What can hang from each mark:
z_30: z_602
z_986: z_303 z_451
z_451: z_107 z_512 z_879 z_986
z_457: z_30 z_176
z_602: z_30 z_308 z_451 z_512
z_308: z_602
z_879: z_107 z_451 z_512 z_986
z_107: z_451 z_512 z_879
z_303: z_986
z_512: z_107 z_176 z_451
z_176: z_457 z_512

Each row was made from one small tree. The marks that hang from a mark follow it in brackets, in the order of their numbers. Every link used is in the known rows. Write each row's tree.
Known rows:
z_879{z_451{z_512{z_107 z_176{z_457}} z_986{z_303}}}: [ 31  10  -4 -15  53 -22  -7   4 -24 -29 -31  -4 -13  19 -22  13  -3  16
  -4   9 -12  -5  -3  17  31 -12  27 -18 -14  18  -1 -14  -5 -21]
z_308{z_602}: [ 13 -10  14 -16 -14  12 -12 -21  30  12  -1 -11  12   1  37  -8  11   1
  13 -14   4   8  -8  -6  11 -18  -9   6  -1  12  -5   1  13  -3]
z_308{z_602{z_30}}: [ 14 -11  21 -25 -14  20 -11 -27  40  -2 -15 -14  -6   4  46  -9   1  11
  23 -13  13  15 -32  -6  16 -13  -9   5  -1  -1  -2  -8  18  10]
z_303{z_986{z_451{z_512{z_107 z_176{z_457}}}}}: [ 16   7  -2  -6  18  -5 -16  13  -5  27 -38  -6  24  -6 -29  -2   2   7
 -14 -27   5  37  10 -17  55  -3   0  15 -53  28   9 -20   0 -24]
z_457{z_30 z_176}: [  7  36 -24  -1   8   3  15   4 -15 -15  -8  -3   8  -5  30  14  -6  -9
   5  24   9 -12 -16 -31  14  11   0  35   3 -26  18  16 -42  37]
z_30{z_602{z_308 z_451}}: [ 17 -35  13  -6  20  17  -9 -11  11  22   4 -14   2   1   9 -10  15  23
  28 -20  20  13  18 -69  18 -47  -7   1 -18 -16  19 -12  18   7]
z_986{z_451}: [  2  20   9   2   9   1 -10   0 -11  13   9  -1   7  -4  -6  -2   4   4
  -8 -15  17  21  -1 -20   9  -6 -13  19 -25   6  19 -18   9  -1]
z_30{z_602{z_308 z_451{z_512 z_879 z_986}}}: [ 22 -41   8 -15  57 -11 -13 -11   3  16 -15   0   5  -2   1   8  11  28
  24 -25  34  22  23 -71  30 -54   6 -10 -18 -15  11  -1  12  11]
z_451{z_107}: [  7   2  11   6   9 -10   6   4   5  -2   7   0  -4   3 -12   4   2   6
  17 -21   9   1 -19   5   0  -6   2 -13  33  10   9  13 -13 -22]
z_602{z_512}: [ -4 -23 -12 -13  -5  -8   0  -6  -5 -25 -17   4   5   5  -4  -9   6   1
  15   4 -15   2   2  13   9 -21  -2  -4   3   1   8   4   5  -1]
z_176{z_457{z_30} z_512{z_451{z_107}}}: [ -3  15 -24 -18   1 -25   4 -14 -45 -43 -27  -3  35  42 -30  10   3 -24
  14  23   0  17   4 -24  36 -30 -24  27   3 -15  45 -19 -11 -37]
z_308{z_602{z_30 z_451{z_107 z_512{z_176} z_879}}}: [ 38 -14  12 -31   8   2  -7 -23  21  -6 -30 -16  -4   0  36  -1   5  31
  42 -21  41  25 -29 -32  27 -36 -11   2 -12   1   5   1  23   2]
z_986{z_451{z_512{z_107}}}: [  0  13   9  -8  24  -4  -5   0  -6  11  -5  -6  10  -2  -9   7   2   7
  -3  -5  14  33   4 -17  13  -9  -8  15 -55   6  26 -27   2  -9]
z_879{z_451 z_512{z_107 z_176{z_457}} z_986}: [-21  -4   5 -12  -2 -14  -8  25  -8  -3 -31   8  -4  -1 -32  22 -21  19
  -3  36  -8   0   7 -18  32 -35  39 -21  -4  31   9 -13  11 -83]
z_107{z_451{z_512{z_176}} z_879{z_986{z_303}}}: [ 12  23  -2  -5   8 -19  -9  24 -29 -37 -46 -26  17 -24   6  28 -19  12
   8  -4  36  28 -26 -70  42 -12 -15  65 -33   1  22   1  26 -29]
z_879{z_451 z_512 z_986}: [-15 -12  26  -6  18 -17  -4  10   7  -8 -13  17 -10  -7 -26  19 -15   4
  -5  18   9  -3 -21   0  27 -38  -8 -40  31  22  -4 -15  10 -58]
z_986{z_303 z_451{z_512}}: [ 53  28  14  -3  45 -25   0  -2  -4  -2 -13 -12  15   2  -3  -5   5   5
   3 -14  -2  29  -8 -22  18   4 -47  19 -49  -3  14 -51   5   5]
z_512{z_107}: [ -5   7  -2  -3  -7   4   2  11  22  11  -8 -16  -2  -2  -7  11  -7   3
   3  11  -4   3  27  -4  -2   3  35  10 -27   8   9   5  -8 -21]
z_30{z_602{z_308 z_451{z_107{z_879} z_512 z_986}}}: [ 19 -37  16  -7  57   3  -8  -8   6  15 -11  -9   7  -1   2   6  12  29
  32 -34  40  27  -3 -74  36 -56   3  -8 -12 -10  21  -4   8  -1]
z_308{z_602{z_30 z_512{z_451}}}: [ 18 -19  15 -40 -20  17 -10 -26  38 -39 -18 -22  -9  16  40 -20   4   5
  35  -3  14  22 -26  -5  27 -28 -13   4  -9   0   7  -9  28   5]
z_176{z_457 z_512{z_107}}: [-20  -7 -31 -11 -13 -19  -4 -12 -27  -2 -42   6  35  26 -38  18   3  -3
   6  18 -27  10  37 -11  37 -25  10  20 -23   4  33 -26 -15 -47]
z_107{z_512}: [-11 -12  21  -2   0 -21   7  -5 -12  10 -21   1  17   8 -13   7  -4  -1
  13  16  13  -3  -7  13  18  -2 -31   3  -8  -5  16  15  -1 -16]
z_176{z_457 z_512{z_107{z_879{z_986}} z_451}}: [-20   9 -28 -11 -20 -16  -9   3 -27 -28 -39 -12  30  19 -38  24  -7  -9
   8  25   9  18  37 -39  59 -31   7  40 -34   6  39 -28   1 -66]
z_879{z_107{z_451 z_512} z_986}: [-29  -6  47  16   5 -14   7  27 -10   7 -23  -5  17 -22 -32  30 -15  -1
   9  -4  31  11 -40 -16  27 -22  -6  15  30  24  19  38   1 -67]
z_879{z_451}: [  7   9   6   1   9  -3  -8  -6 -11 -24   8   1 -27  12 -13   1   1   3
   1   1   4 -25 -10  30   8 -16 -15 -16  27   9   0  -7   8 -12]
z_107{z_512 z_879{z_451 z_986}}: [-26   7  23  15  -1 -25 -10   6 -22  -7 -37  -5   9 -21 -14  32 -21   5
  13  11  56 -18 -25   2  51 -22 -41  25  18   3  16  19  15 -49]
z_30{z_602}: [ -4 -17  18  -7  13   2  -6 -14  21  21   9  -2 -13   5   6 -10  -4  11
  13 -16  10   3  17 -31   2 -12  -7  -3  -4 -12   9  -3   3   5]
z_602{z_30 z_308 z_512{z_107{z_879} z_176 z_451}}: [ 14 -20 -28 -32 -31  16  -8  20   2 -79 -35 -32 -22   6  10  -2  -5  27
  55  29  11  32  -9 -51  35 -32  34  28 -41 -23  33 -23  41  -4]
z_457{z_30 z_176{z_512}}: [  5  28 -40  -9   6  -9  20  -4 -24 -21 -14   3  17   0   9  23  -5 -15
  11  31  -2  -7 -13 -34  26   4 -13  35   5 -29  28   0 -43  29]
z_451{z_107{z_512{z_176}} z_879 z_986{z_303}}: [ 49  11   6  -5  60 -82   2  17 -15  -4 -41  13   5  -4 -34  35 -13  22
  19 -23  29   2   0 -12  33   3  23 -11  35  11  -4  47 -16 -27]
z_30{z_602{z_308 z_451{z_107} z_512}}: [ 18 -51  10 -12  21   6  -6 -12  11   3  -4 -10   4   5   0 -14  20  26
  47 -27  14  15  10 -58  24 -65  -7  -9   0 -11  29  -3  15  -4]
z_457{z_30{z_602{z_308 z_451{z_512 z_879}}} z_176}: [ 21  10 -20  -9  33  -3   8  -6 -12  -6 -14  -6   9  -6  34  16   3  10
  29  10  31   0   3 -80  29 -28 -12  33 -11 -41  30   9 -30  43]
z_986{z_303 z_451{z_107 z_879}}: [ 64  45  12   8  35 -54  -6   7   1  -2  -7  -4   2  -7 -16   9   1  12
  17 -39  22  14   6 -30  15   0 -35  23   3   3  13 -17   1 -15]
z_457{z_30{z_602{z_308 z_512{z_451}}}}: [  5  -6   1 -19  15   0  -1 -12   3 -22  -6 -15  10  14  20  -7   0 -12
  23  14   7  11   1 -42  -1 -30 -15  21   0 -40  27   4   5  19]
z_107{z_879}: [ -9  18 -10  14  -9  -6  -7   4  -8 -10 -14  -3   0 -16  10  15  -9   3
  11  -6  38   3  -8 -29  19  -6 -17  37  -2  -7   5   1  13  -7]
z_451{z_512{z_107 z_176{z_457{z_30}}} z_879 z_986}: [  4   4 -33 -27  61 -55 -10  12 -36 -11 -63  15  14   1 -15  41 -16  20
  -8  14  15  23  33 -24  28 -11  70   5 -33   2  -1  26 -16 -11]
z_107{z_451{z_879{z_986{z_303}}} z_512{z_176{z_457}}}: [  5   8   9 -15  -8 -56 -10  17 -54 -17 -60  -8  30   5 -23  26 -14  17
  14  12  23   7  12 -43  43 -14 -12  52 -17   3  35  39  17 -48]
z_879{z_451 z_512}: [  1  -5  15 -11  16 -22   3  -6   0 -23  -1  23 -23  20 -23   7  -3   4
  13  16   5  -1 -16   4  15 -32 -35 -34  18  10   4 -24  14 -34]

Write each row's tree:
[ 11  27  -7  -6  31 -41  -9   1 -43  -6 -18  10  13   1 -13  16  -1  17
  11 -16  31  29   0 -31  15 -18 -13  23 -14  -2  29  -5   0 -16]  z_986{z_451{z_107 z_512{z_176{z_457{z_30}}} z_879}}
[ 32 -14  21 -17  19  15  -7 -17  24  20  -8 -17  19   0  25  -3  18  12
  16 -31  29  19 -20 -28  30 -38  13  -5   0  26  -1  18   9 -10]  z_308{z_602{z_451{z_107 z_986}}}
[ 39   7   4  -9  63 -30  -3   1 -31 -35 -23   4 -14  23 -27  11   2  19
   6 -10  -4  -6 -28  23  32 -18  12 -32  21  21   2  -8 -10 -26]  z_879{z_451{z_107 z_512{z_176{z_457}} z_986{z_303}}}
[ 17  18 -29 -14  25 -17  17 -13 -14  -5 -13   0   8  -1   5  22  -3   2
  32   8  29  -4   3 -73  35 -21 -21  33   7 -35  39  10 -39  26]  z_457{z_30{z_602{z_451{z_107 z_879}}} z_176{z_512}}
[-21  16  -2   6  -7 -12  -8  24 -12   6 -24   6  13 -33  -1  23 -23  14
   3   5  43  29 -15 -68  35 -17  -4  34 -22   8  11 -12  26 -39]  z_107{z_879{z_512{z_176} z_986{z_451}}}
[ 21 -17   4 -43 -29  19 -10 -18  26 -40 -18 -23 -11  14  40 -23   1  13
  36   4   8  23 -25 -14  25 -22   1   8 -19   1   7  -8  34   6]  z_308{z_602{z_30 z_512{z_176 z_451}}}
[  7   5  28 -12   6 -56  -5   9 -23 -14 -47  -9  23  -4 -22  31 -13   4
  14   0  36   6   2 -28  37 -15 -35  39   0  -1  29  41  11 -38]  z_107{z_451{z_879{z_986{z_303}}} z_512}
[ 28  23   2  -8   6 -27  -7  21   7 -38   0 -18 -11  -4 -12  10 -12  -7
   3   7  36   3  24 -29  20  -3  -3  10  -5   0  -3   1  16 -22]  z_512{z_451{z_879{z_986{z_303}}}}
[ 67  36   1  -2  46 -59  -2  10 -16 -11 -18  -4   4  -4 -15   9  -1  21
  21 -27  15  26   0 -33  16   2 -33  19 -23   1  15 -29   5 -13]  z_986{z_303 z_451{z_107 z_512{z_176} z_879}}
[ 21  10   1  -5  28 -25 -17  10  10  25 -35   1  14 -16 -31  10  -1   3
  -9 -37  25  32  18 -14  50  -4 -14  11 -35  23   2  -9   0 -18]  z_303{z_986{z_451{z_512{z_107} z_879}}}
[  8   7  20  10  14 -23  13  22 -25 -13 -16  -1   2  12 -31   8  -7   3
  23  10  19  10 -20 -14  26  -4  -5   7  -1  14  11  10   3 -45]  z_879{z_107{z_512{z_176{z_457} z_451{z_986{z_303}}}}}
[  9   8   0 -19  26   5   8 -10  -2  11 -15 -21   9   5  19  -1  -8   0
  14  18  17  13   4 -52  -6 -16   0  27 -32 -32  24  10  -1  18]  z_457{z_30{z_602{z_451{z_512{z_107 z_176}}}}}
[ 25  13   6   3  16 -31 -14  16  -3  28 -29   3  14 -16 -39   6  -2   9
   0 -43  31  24   3 -16  52   0 -17  10  -8  27   8  11   3 -29]  z_303{z_986{z_451{z_107{z_512{z_176}} z_879}}}
[ 15   8   9  -9   9 -28  -4  27   0  -9 -40  -2  -2   1 -30  17 -21  19
   2  34 -20  -2   7 -24  36 -25  24 -14 -10  27   4 -28  11 -81]  z_879{z_451 z_512{z_107 z_176{z_457}} z_986{z_303}}
[-18   5   1 -22 -11  -8   3  37   1  -8 -30 -11  19  -1 -18  17 -26   2
  -3  52   7  33  16 -63  28 -19  48   8 -44  14  18  -7  10 -70]  z_879{z_512{z_107 z_176{z_457{z_30}} z_451} z_986}
[ 48  36 -26 -25  12 -29  -2  45   1 -34 -13 -31 -21   3 -23  17 -21  13
   3  25  20  17  52 -53  20  18  78  22 -57  14   2  14  13 -26]  z_512{z_107 z_176 z_451{z_879 z_986{z_303}}}
[ 11  -1 -22  -8  27 -60  -3   4 -39 -23 -35  20   1   6 -18  24  -5  28
  29 -11  18  10   9 -11  14 -20   5  -7  11   2  10  11  -8 -31]  z_451{z_107 z_512{z_176{z_457}} z_879}
[ 21   6   4  -1  25 -11 -13  10 -10  22 -33   0  23  -4 -32  -3   5   9
  -6 -41  11  36  -8 -13  55  -6 -12   5 -28  30  11 -15  -3 -28]  z_303{z_986{z_451{z_107 z_512{z_176{z_457}}}}}
[ 22  13  21   3  34 -13  -6  14   5  13 -21 -14  24 -25  -6   9  -9   5
 -15  -9   2  18 -11 -19  25  -3  -6   8 -21  10   2 -26   1 -21]  z_879{z_986{z_303 z_451{z_512}}}
[ 27  12   2  -1  18 -31 -13  18   5  25 -25  10   9 -16 -38   6  -2  10
  -1 -44  27  33   4 -30  48  -6 -12   3  -9  29   3  -1   6 -31]  z_303{z_986{z_451{z_107 z_879{z_512{z_176}}}}}
[  1  -6 -17 -18  10  -4   7  11  -8  -4 -21 -10   2   1  -4   8  -7  16
   9  25 -13  18  10  -8   1   4  27   2 -57   1   9 -12  -1 -10]  z_451{z_512{z_107 z_176}}
[ 25 -17  13 -23   4  18  -5 -21  27  17 -16 -25  21   1  33  -5  16  10
  21 -10  20  21  -3 -26  23 -38  -8   7 -40  14   4  -5  17  -8]  z_308{z_602{z_451{z_512{z_107}}}}
[  2  12 -20  -4  -3 -21   2   5   3   3 -27 -10  21 -13 -33  28 -10  -4
  10   7   1  17  16 -32  34 -10  -6  32 -25   2  25 -28   1 -38]  z_176{z_512{z_107{z_879{z_986{z_303 z_451}}}}}
[ 24 -28   6 -26 -11  17  -8 -25  20   1 -17 -17  23   2  33 -18  22   8
  28 -13  11  15  -5 -20  27 -51 -14   7 -17  14   5   4  25  -4]  z_308{z_602{z_451 z_512}}
[ 17   3 -22 -22  11 -38   4   3  -3 -15 -31  -5  14   6 -42  31  -5  -5
   9   5  -7  18  25 -29  29 -11  10  22 -16   4  24  -6  -6 -29]  z_176{z_512{z_107{z_451{z_879 z_986{z_303}}}}}
[ 55  40   0  -5  23 -54  -4  15   2   3 -18   0   4  -6 -15  10  -7  14
  12  -7  11  26  26 -54  16   2 -24  30 -41   1  12 -33  16 -18]  z_986{z_303 z_451{z_879{z_512{z_107 z_176}}}}
[  6  22   1   3  22 -13  -5   7 -29  -2  -4  -3   6  -9  -8   9  -1  19
  13 -21  34  34 -23 -33  20 -11 -18  23 -29   7  29 -19  10 -17]  z_986{z_451{z_107{z_879} z_512{z_176}}}
[ -5  20  25  17   6 -32  -7  12 -14  12 -44 -12  32 -29  -7  27 -20   4
  12   0  52   8 -19 -32  52  -7 -47  50 -17  -3  21   5  15 -39]  z_107{z_512 z_879{z_986{z_303 z_451}}}
[ 44  -2  -2 -13  78 -38   6  11 -28 -17 -43   3  18  17 -19  13   0  24
   6 -16 -12  27 -27  -9  34  -3  39 -23  -8  17   1  -2 -24 -20]  z_451{z_107 z_512{z_176{z_457}} z_986{z_303}}
[ 56  35  23   6  26 -33   5  10  -9   7  -8 -15  14   3 -17  -4   2  13
  19 -21   7  18 -16 -23  20   9 -39  24 -21   5  27 -22   3 -21]  z_986{z_303 z_451{z_107{z_512{z_176}}}}
[ 20 -53  11 -16  42   4  -8 -10   8   6 -10  -6   7   5  -5  -8  19  27
  36 -31  17  21   7 -59  33 -65  16 -17   3  -4  23   6   9  -1]  z_30{z_602{z_308 z_451{z_107 z_986} z_512}}
[ 16 -26 -12 -23  30   6   4   5  -3  -5 -38 -14  18  -1 -18   2  10  15
  10   2  11  19  18 -25  35 -44  50  -4 -38  18  13  23   1 -10]  z_602{z_451{z_986} z_512{z_107}}
[ -3  15 -29  -7 -16  -1  -4   7 -50  -8 -23  -2  17  14   8  -5  -6   9
  -2  25 -16   2   6 -26   3   2  28  30 -20  -8  13   5   4  -6]  z_512{z_176{z_457{z_30}}}
[ 12 -38 -22  -5  -4  14  -8  14  -5 -16 -39 -27  32 -20  -2  10  20  20
  38   4  16  20  17 -61  43 -74  23  23 -33   0  28  -2  26 -25]  z_602{z_308 z_451 z_512{z_107{z_879{z_986}}}}
[ -2 -11 -19 -13  13 -10   0  -1 -38 -14 -29   5  13  13   1  -1   0  15
   4  18 -14  15  -1  -7  12  -7   6   1 -41  -2   8 -19   2  -7]  z_451{z_512{z_176{z_457}}}
[ 27 -16  26 -13  -3  11  -3 -21  22  21  -9 -20  23   3  25  -7  18  11
  30 -21  31  13 -18 -22  27 -40 -21   4  -5  17  10  13  15 -19]  z_308{z_602{z_451{z_107{z_512}}}}
[ 28  10 -20 -16  59 -29  -2  18 -22 -12 -62  -8  20   4  -7  24 -11  21
  -4  10  -5  29   6 -32  43   2  53  15 -61  10   1 -10 -10 -16]  z_451{z_512{z_107{z_879} z_176{z_457}} z_986{z_303}}
[ 27   1 -16 -22  20 -22   8   0  -8 -34  -6  -7   8  18 -39  10  -1 -16
   4  12  -2  19   5 -21  35  -6  -8  -1 -15   1  13 -26   2 -14]  z_176{z_512{z_451{z_986{z_303}}}}
[ 36 -26  10  -6  16  24   1  -1   4 -20 -21 -21  -6   1   8   1  16  34
  46 -19  33  26 -45 -50  27 -48   1  -6   3 -19  25 -15  18   8]  z_602{z_30 z_308 z_451{z_107}}
[ -4   0  21  -9   0 -35   1   9  -9 -14 -18  -8   9   4 -22  16 -13  -5
  14  21  42   0  10  -5  31  -7 -28   9 -10  -4  15  22  10 -32]  z_107{z_512{z_451{z_879{z_986}}}}
[ 12   7 -23 -10  31 -61  -1   2 -43 -26 -39  17   6   7 -12  26  -7  22
  27  -5  20  11   4 -14  10 -19   2   2  14  -7  13  16 -11 -25]  z_451{z_107 z_512{z_176{z_457{z_30}}} z_879}
[  0 -43  -8 -18  -3   5 -11  -1  14   2  -7 -10  -3   4   4 -11   5  25
  37  -1 -16  12  32 -49  10 -37  27   2 -22 -13  23  -7  16  -5]  z_30{z_602{z_308 z_512{z_107 z_176}}}
[ 58  43   4   4  28 -47 -10   4  -4   0 -11  -4   5  -8  -8   6   0   8
   5 -24  16  13  18 -34  15   4 -37  32 -20  -3   7 -26  11   0]  z_986{z_303 z_451{z_879}}
[ -4  -7  32   4  51 -30  12  10  -3 -17  -2  39 -31  12 -46  23  -6   4
  14   0  21  10 -45   3  24 -40  -7 -50  49  32  -5  -5   2 -55]  z_879{z_107 z_451{z_986} z_512}
[ 11 -22  16  -7  38 -14  -1 -14   8  19  -7   1 -11  -2  -4   1   1  22
  29 -22  42  12  18 -55  14 -39 -22  -4 -14 -11  11   1   9  -2]  z_30{z_602{z_451{z_512 z_879{z_107}}}}
[ -8  23   6  14  -9 -31 -11  20 -45   9 -57 -12  39 -21  -7  23 -21  17
  11  12  39   8 -10 -47  60  -6 -24  62 -34   0  27   3  20 -49]  z_107{z_512{z_176{z_457}} z_879{z_986{z_303 z_451}}}
[  9  15 -35 -11 -11  -1  15  13  -3 -26   1  -8  -4   3 -16  20  -1   1
  18  23   4  -1  19 -35  44   3  11  18 -27   2  26 -16 -31  -4]  z_457{z_176{z_512{z_107 z_451}}}
